Known rows, with every step that occurs:
tizemo, votup: -0.38 -0.15 -0.42 1.62 0.34 -0.35 1.51 0.64 0.16 -0.92 0.80 -0.01 -0.90 1.84 0.62 -1.36 -0.78 0.65 2.86 -1.06 0.62 -1.70 1.25 -1.33 0.58 2.71 2.55 -0.43
nuso, redu: 0.35 0.82 1.28 -0.97 -1.94 -0.23 0.19 -0.73 0.73 -1.21 -1.11 0.45 2.32 -0.69 -0.10 -0.61 -0.66 0.98 -1.27 -0.06 -1.98 2.55 0.18 0.62 0.31 -0.77 -1.40 -0.81
deme, bida, sege, redu, nuso: 3.27 1.68 1.63 -2.37 2.01 -0.40 -0.88 -0.32 -0.09 -3.66 -0.74 -0.05 0.04 -1.31 -2.03 0.04 0.30 1.05 -6.35 0.02 3.45 1.60 1.18 0.97 -0.95 -0.17 1.50 -1.34
nuso, gezok, deme, bida, lafez, zasa: 0.18 1.29 -2.58 1.99 2.21 0.81 -0.38 -1.46 2.99 -0.12 2.14 -0.83 -0.80 -2.46 0.15 0.61 -0.45 -3.69 -0.37 -3.04 2.73 -4.18 -1.43 2.15 -1.41 0.16 1.36 1.31
deme, votup: -1.52 -1.50 -0.21 2.48 0.96 -0.86 0.61 -0.15 -1.13 -1.68 0.25 1.99 -0.16 0.65 0.49 -2.16 -1.20 -1.15 1.32 -0.37 0.71 -2.35 1.10 -0.99 -0.15 0.30 3.64 -0.96
deme, votup, tizemo, redu: -3.74 -2.66 1.29 1.84 0.98 -1.14 0.89 1.39 -1.80 0.03 0.29 -0.27 -1.11 1.91 0.29 -0.99 -2.28 -0.77 2.14 1.82 0.88 -3.13 1.38 -1.52 -2.31 1.42 3.56 -0.31
redu, sege: 4.33 -0.51 2.10 -3.42 2.55 -2.10 -0.22 0.84 -2.36 -3.81 -0.89 2.21 1.72 0.94 0.34 0.39 1.42 0.29 -1.67 -2.60 -1.63 2.60 1.69 0.12 0.67 -1.44 -0.31 -0.86
zoli, redu, nuso, gezok, deme, votup: -1.12 1.60 -2.20 -0.94 -2.35 2.13 -2.07 -0.53 -0.09 2.09 0.39 0.57 1.51 -0.39 -0.42 -1.16 0.44 0.54 1.47 0.88 0.19 1.68 -0.89 -0.57 3.05 -2.18 -2.08 0.65
tizemo, redu, nuso, gezok, deme, votup: 0.78 0.43 -1.27 -1.38 -1.47 0.20 0.06 -0.57 0.19 1.05 1.41 -0.25 0.59 -0.63 0.20 -1.20 -0.55 0.52 1.05 1.56 2.00 2.02 -1.57 -0.69 0.76 0.57 -3.24 2.01
tizemo, votup, deme, bida, lafez, zasa: -0.09 0.84 -0.73 2.82 0.45 0.06 0.62 1.15 -0.11 -0.76 1.76 -2.52 -3.25 0.88 0.80 0.06 -0.18 -0.19 0.41 -2.79 3.85 -6.17 1.05 0.53 -1.63 4.36 6.31 -0.27
gezok, deme, votup, tizemo: -3.05 -2.41 -2.85 3.70 2.55 0.27 1.34 -0.22 -1.25 2.02 0.61 0.16 -1.22 -0.94 1.29 0.12 -0.91 -4.04 2.30 -0.76 0.35 -6.49 -0.49 -1.75 -1.32 0.44 3.82 -0.29
leri, redu, nuso, gezok, deme, votup: -0.15 0.03 -3.61 0.13 0.82 1.22 0.45 0.86 -0.07 0.93 -0.57 1.14 0.11 -1.99 1.02 -2.02 -0.11 -0.54 1.92 1.44 -0.20 5.24 -2.72 0.03 0.80 -3.51 -3.01 1.34
bida, sege, redu: 0.60 0.89 3.76 -3.86 1.19 -1.31 0.58 -0.75 -0.99 -3.52 0.18 1.49 1.05 -0.28 -0.21 -0.35 -0.04 1.59 -5.62 -2.01 -0.47 2.19 1.51 -1.02 0.56 0.66 0.49 -1.89
lafez, bida, sege, redu: 1.64 1.82 3.27 -1.68 2.83 -1.46 0.56 -0.22 1.50 -6.30 1.52 1.68 0.19 -1.41 -1.52 -0.54 1.88 1.91 -5.40 -2.22 1.92 1.27 1.66 -0.25 -0.72 -0.16 4.13 -1.14
lafez, bida, sege, redu, nuso, gezok, deme, votup, tizemo: -1.08 0.87 0.88 0.54 3.80 0.10 0.41 0.26 1.34 -2.83 2.02 0.19 -1.61 -1.99 -1.18 -0.25 1.32 0.45 -2.50 -1.46 2.38 0.30 -0.02 -1.68 -0.89 -1.22 4.28 0.26
sege, redu, nuso, gezok: 0.89 1.76 -1.72 -2.00 -0.68 0.54 -1.96 -0.01 -0.54 0.58 0.42 1.70 1.91 -0.08 0.54 -2.09 -0.09 1.44 -1.52 0.53 0.84 3.30 -0.06 0.97 3.86 -0.76 -3.31 1.20
redu, tizemo, votup, deme: -0.99 -2.30 -0.63 2.75 0.39 -0.41 1.30 0.87 -0.34 1.84 -1.08 0.57 -2.62 2.42 0.71 1.36 0.77 -1.35 4.26 -1.05 -2.26 -4.37 0.84 -1.64 -0.58 1.61 2.44 0.10
tizemo, redu, nuso, gezok, deme: 1.68 1.20 -1.11 -2.24 -1.77 0.00 -0.02 -0.78 0.56 0.55 1.55 -0.13 0.98 -0.75 0.27 -0.79 0.05 0.70 0.38 1.31 1.85 2.59 -1.34 -0.13 0.85 0.63 -4.33 2.26
nuso, redu, zoli: 0.88 0.07 0.58 -1.52 -1.75 0.36 -0.06 0.70 -0.11 -0.60 0.28 0.05 2.56 0.16 -0.38 -1.35 0.64 1.74 -1.47 -0.84 -3.71 4.99 0.49 0.73 0.91 -1.14 -3.32 -0.77
deme, bida, lafez, zasa: 2.25 1.84 2.35 0.99 2.57 -1.55 -1.47 0.21 1.83 -6.75 1.13 0.46 0.18 -0.72 -1.55 -0.53 -0.01 -0.80 -6.21 -2.78 4.56 -3.96 3.32 4.62 -4.48 1.86 5.36 -0.66
redu, nuso, gezok, deme, votup: -0.49 1.09 -4.93 2.50 0.36 1.59 -0.78 -1.34 0.37 1.56 1.86 1.11 -0.76 -1.86 1.20 -1.67 1.17 -1.83 3.32 -0.55 1.55 1.27 -1.54 -1.11 2.09 -2.14 -2.14 2.99
redu, tizemo, votup, deme, bida, lafez, zasa: -0.98 -1.82 0.52 3.30 1.44 -0.55 0.39 1.47 0.63 -0.17 -0.47 0.01 -2.84 2.15 -0.02 1.41 0.55 -1.50 1.76 -2.34 -0.67 -6.07 1.73 0.26 -2.79 2.47 4.90 0.04
votup, deme: 1.11 1.23 -1.72 0.78 -1.46 -0.81 0.37 -1.08 -2.04 -0.10 1.34 -0.18 -1.80 -0.65 2.43 0.77 1.86 -1.56 -0.04 -2.30 1.84 -4.42 0.52 0.32 0.48 1.71 1.71 0.33
tizemo, votup, deme, bida: 0.77 0.49 -1.93 2.28 -0.15 0.41 1.16 0.68 -0.82 1.08 0.69 -2.66 -3.29 0.75 0.84 0.35 -0.12 -0.20 1.96 -1.03 3.41 -4.80 0.09 -0.75 0.03 3.45 4.43 -0.42
zoli, redu, tizemo, votup, deme, bida, lafez: -0.68 -0.09 1.74 -0.89 -1.47 0.75 -0.99 1.24 0.02 1.08 -1.49 -0.50 0.03 2.09 -1.65 1.30 -0.07 0.91 -0.10 0.12 -0.97 -3.07 1.31 0.39 -0.05 0.74 2.29 -1.50
gezok, nuso, redu, tizemo, votup: -1.48 -1.08 0.37 1.91 -1.91 0.19 0.58 -1.13 1.20 1.37 -0.76 -0.05 1.13 -0.56 0.96 -0.17 -0.39 0.86 2.35 2.81 -3.52 4.59 -1.86 0.06 0.06 -2.12 -4.13 0.29
felol, redu, nuso: 0.19 1.72 -0.49 -1.67 -0.03 -0.65 -2.55 -2.51 -2.09 -1.28 -1.18 2.25 1.87 -1.23 -1.68 -0.46 1.55 0.76 -0.77 0.94 0.26 4.38 2.04 -0.13 3.48 -1.73 -3.93 0.83

Rows:
0.56 0.57 -0.75 0.66 0.23 0.55 1.19 0.90 -1.27 1.15 0.49 -2.95 -3.12 0.63 0.52 0.52 -0.54 0.69 -0.04 -1.26 3.08 -3.71 -0.08 -1.23 0.42 3.53 4.34 -1.09 -> tizemo, votup, deme, bida, sege, redu
-2.51 -0.92 -2.92 2.04 1.20 1.08 0.97 -0.89 1.02 3.59 1.50 -1.38 -1.30 -1.17 0.86 0.36 -1.77 -3.43 3.68 -0.35 1.04 -3.37 -2.60 -1.07 -0.15 -0.04 -0.08 1.42 -> nuso, gezok, deme, votup, tizemo, redu
4.43 -0.45 3.70 -5.80 0.00 -2.43 0.42 0.90 -1.66 -2.88 -0.41 0.53 2.43 1.18 -0.41 0.39 -0.20 2.03 -2.55 0.09 -0.28 3.10 0.75 0.32 -0.22 1.05 -2.31 -0.62 -> tizemo, redu, sege
2.27 0.13 2.35 -1.56 2.58 -0.43 0.09 0.35 0.34 -2.40 -1.61 -0.66 -0.75 -0.07 -2.38 0.94 -0.55 0.63 -4.85 0.00 2.09 -0.37 1.02 0.28 -1.64 0.82 3.01 -2.13 -> deme, bida, sege, redu, tizemo, votup
2.51 0.68 2.79 -5.36 -0.87 -0.49 -1.66 0.89 -1.91 -1.89 -1.43 1.43 3.34 1.48 -1.09 0.40 0.82 2.10 -2.18 -0.67 -2.09 2.76 1.51 0.45 2.12 -1.68 -1.13 -1.97 -> zoli, redu, sege
1.38 2.04 -1.90 -1.48 0.63 1.08 -2.01 0.01 -0.05 0.69 0.69 0.71 1.43 -1.28 -0.05 -1.49 -0.50 0.50 -3.37 -0.21 2.27 1.05 -0.39 1.85 2.59 -0.51 -1.73 1.01 -> sege, redu, nuso, gezok, deme, bida, lafez
-0.13 -0.05 -2.58 0.90 2.30 1.70 0.63 -0.97 2.09 3.27 0.15 -1.61 -1.57 -1.58 -0.43 1.52 -1.04 -2.75 1.07 -1.24 0.95 -2.47 -2.84 -0.56 0.35 -0.27 0.14 0.45 -> nuso, gezok, deme, bida, sege, redu, tizemo, votup
2.24 1.70 -0.22 -2.04 -0.83 0.04 -0.37 -0.48 1.09 -0.45 1.63 -0.87 0.66 -1.22 -0.54 -0.58 -0.39 0.68 -1.57 0.94 3.39 1.65 -0.87 1.05 -0.38 0.91 -2.91 2.03 -> tizemo, redu, nuso, gezok, deme, bida, lafez
-0.75 -0.74 -0.38 2.19 -1.98 0.65 0.29 -1.07 0.71 2.29 -0.88 -1.50 -0.13 -1.23 0.79 0.76 -0.13 0.40 1.62 2.93 -1.81 2.98 -2.44 0.51 -0.36 -1.76 -3.07 0.24 -> gezok, nuso, redu, tizemo, votup, deme, bida
-0.48 0.54 0.37 0.78 -2.41 -0.16 0.12 -2.05 0.84 -0.37 0.24 0.22 2.20 -1.87 1.36 -0.89 -0.21 1.01 0.03 2.46 -1.85 5.47 -1.66 1.14 0.50 -2.34 -4.84 0.29 -> gezok, nuso, redu
-0.90 -2.52 0.37 2.35 1.19 -0.69 1.17 0.92 0.56 0.29 -1.46 1.78 -1.22 2.82 -0.14 0.45 0.12 -0.85 3.92 -0.55 -2.96 -2.56 1.57 -1.42 -0.77 1.05 1.77 -0.19 -> redu, tizemo, votup
-2.28 -1.25 -3.27 1.80 1.27 1.32 0.87 -0.26 0.67 3.88 2.21 -1.59 -1.22 -0.74 0.78 0.04 -1.13 -3.02 3.56 -0.76 0.20 -2.19 -2.49 -0.97 0.17 -0.26 -1.04 1.54 -> nuso, gezok, deme, votup, tizemo, redu, zoli
-1.15 -1.41 1.31 0.68 -1.28 0.26 0.83 0.57 1.15 1.24 -2.49 0.15 0.80 1.12 -0.69 0.36 -1.00 0.73 1.97 0.47 -4.29 1.26 -0.13 -0.89 -0.30 -0.43 -0.44 -0.74 -> nuso, redu, tizemo, votup
2.08 0.86 -0.07 -0.61 0.30 -0.39 -0.08 -0.46 -1.77 0.08 -0.48 -1.57 -2.61 -1.01 0.26 2.33 1.38 -1.13 -3.59 -1.45 2.60 -4.06 0.07 0.41 -0.96 1.28 3.01 -0.93 -> votup, deme, bida, sege, redu, tizemo
-0.98 -0.41 0.61 2.31 -1.50 0.56 0.29 -0.91 1.02 1.40 -0.35 -1.66 -0.23 -1.38 0.78 0.67 -0.37 0.49 0.45 2.12 -1.48 2.31 -1.84 1.07 -1.03 -1.44 -2.20 0.27 -> gezok, nuso, redu, tizemo, votup, deme, bida, lafez
-1.74 -0.20 0.65 -0.50 1.18 -0.28 0.33 0.87 -0.34 0.92 0.95 -2.58 -1.75 0.15 -0.26 1.39 -0.34 -0.62 0.38 1.97 2.09 -0.45 0.44 -0.93 -2.98 0.73 -0.58 1.78 -> votup, tizemo, redu, nuso, gezok, deme, bida, sege
-0.18 2.33 -1.98 -1.79 -2.59 1.88 -2.17 -0.81 0.29 1.53 0.54 0.63 1.95 -0.56 -0.43 -0.69 1.05 0.76 0.82 0.62 0.08 2.23 -0.60 0.01 3.10 -2.09 -3.18 0.90 -> zoli, redu, nuso, gezok, deme
-1.19 -0.55 0.87 -1.03 -2.39 0.66 -0.63 0.88 -0.53 2.08 -1.62 0.26 0.35 2.57 -0.80 1.14 0.35 0.92 1.92 0.46 -2.50 -2.11 0.91 -0.79 1.25 0.43 0.76 -1.33 -> zoli, redu, tizemo, votup, deme
-1.55 -0.87 -0.30 2.19 -2.44 0.45 0.60 -1.15 0.50 2.39 -0.47 -0.86 0.20 -0.91 1.58 0.41 -0.03 0.51 2.49 2.44 -3.00 3.26 -2.37 -0.06 0.25 -1.71 -3.67 0.50 -> gezok, nuso, redu, tizemo, votup, deme
-1.56 -0.39 0.86 2.72 -1.40 0.22 -0.19 -0.59 1.44 0.41 0.17 -1.41 -0.17 -1.09 0.80 0.45 -0.18 0.35 0.05 1.22 -1.39 1.54 -1.49 1.77 -2.00 -0.83 -1.13 0.39 -> gezok, nuso, redu, tizemo, votup, deme, bida, lafez, zasa
-1.54 -1.45 1.99 -1.18 0.36 -1.49 0.62 2.29 -1.56 -0.33 1.52 -1.38 -0.12 2.65 0.19 0.22 -0.01 0.52 0.46 1.35 -0.61 -0.06 2.56 0.03 -2.57 1.90 -1.22 0.72 -> votup, tizemo, redu, zoli
-0.21 -1.40 0.07 -0.81 -0.02 -0.21 -0.14 1.46 -1.32 2.21 -1.56 0.96 0.23 2.25 0.39 0.21 -0.80 0.67 -0.24 0.04 -1.80 -2.30 0.60 -0.15 1.98 1.76 0.80 -0.97 -> sege, redu, tizemo, votup, deme
-0.38 -0.35 1.96 -2.04 -1.95 -0.11 -1.33 0.23 0.03 -0.13 -1.94 2.15 2.27 2.04 -1.42 0.68 0.62 0.70 0.03 0.73 -3.21 -0.29 1.71 0.34 0.89 -0.95 -0.77 -1.36 -> zoli, redu, tizemo
-0.66 -0.27 1.86 -1.64 -1.45 0.81 -0.58 0.80 -0.31 1.35 -1.93 -0.71 -0.33 1.94 -1.80 1.78 0.33 1.10 0.04 0.38 -1.54 -1.67 0.73 -1.01 0.22 0.33 1.69 -1.87 -> zoli, redu, tizemo, votup, deme, bida, sege
0.59 -1.91 0.49 -1.05 1.19 -1.05 1.15 1.65 0.04 -1.23 -2.91 2.75 0.93 0.43 0.07 -0.14 0.04 -0.44 0.46 1.27 -3.58 3.22 -0.08 1.03 -1.38 -2.33 -1.68 -0.70 -> leri, redu, tizemo
-0.99 -0.79 0.64 1.32 -1.98 -0.15 0.09 -1.63 1.08 0.56 -0.80 0.71 1.83 -1.14 0.95 -0.01 0.09 0.46 1.12 2.75 -3.66 4.88 -1.61 0.78 -0.07 -2.79 -4.88 0.34 -> gezok, nuso, redu, tizemo
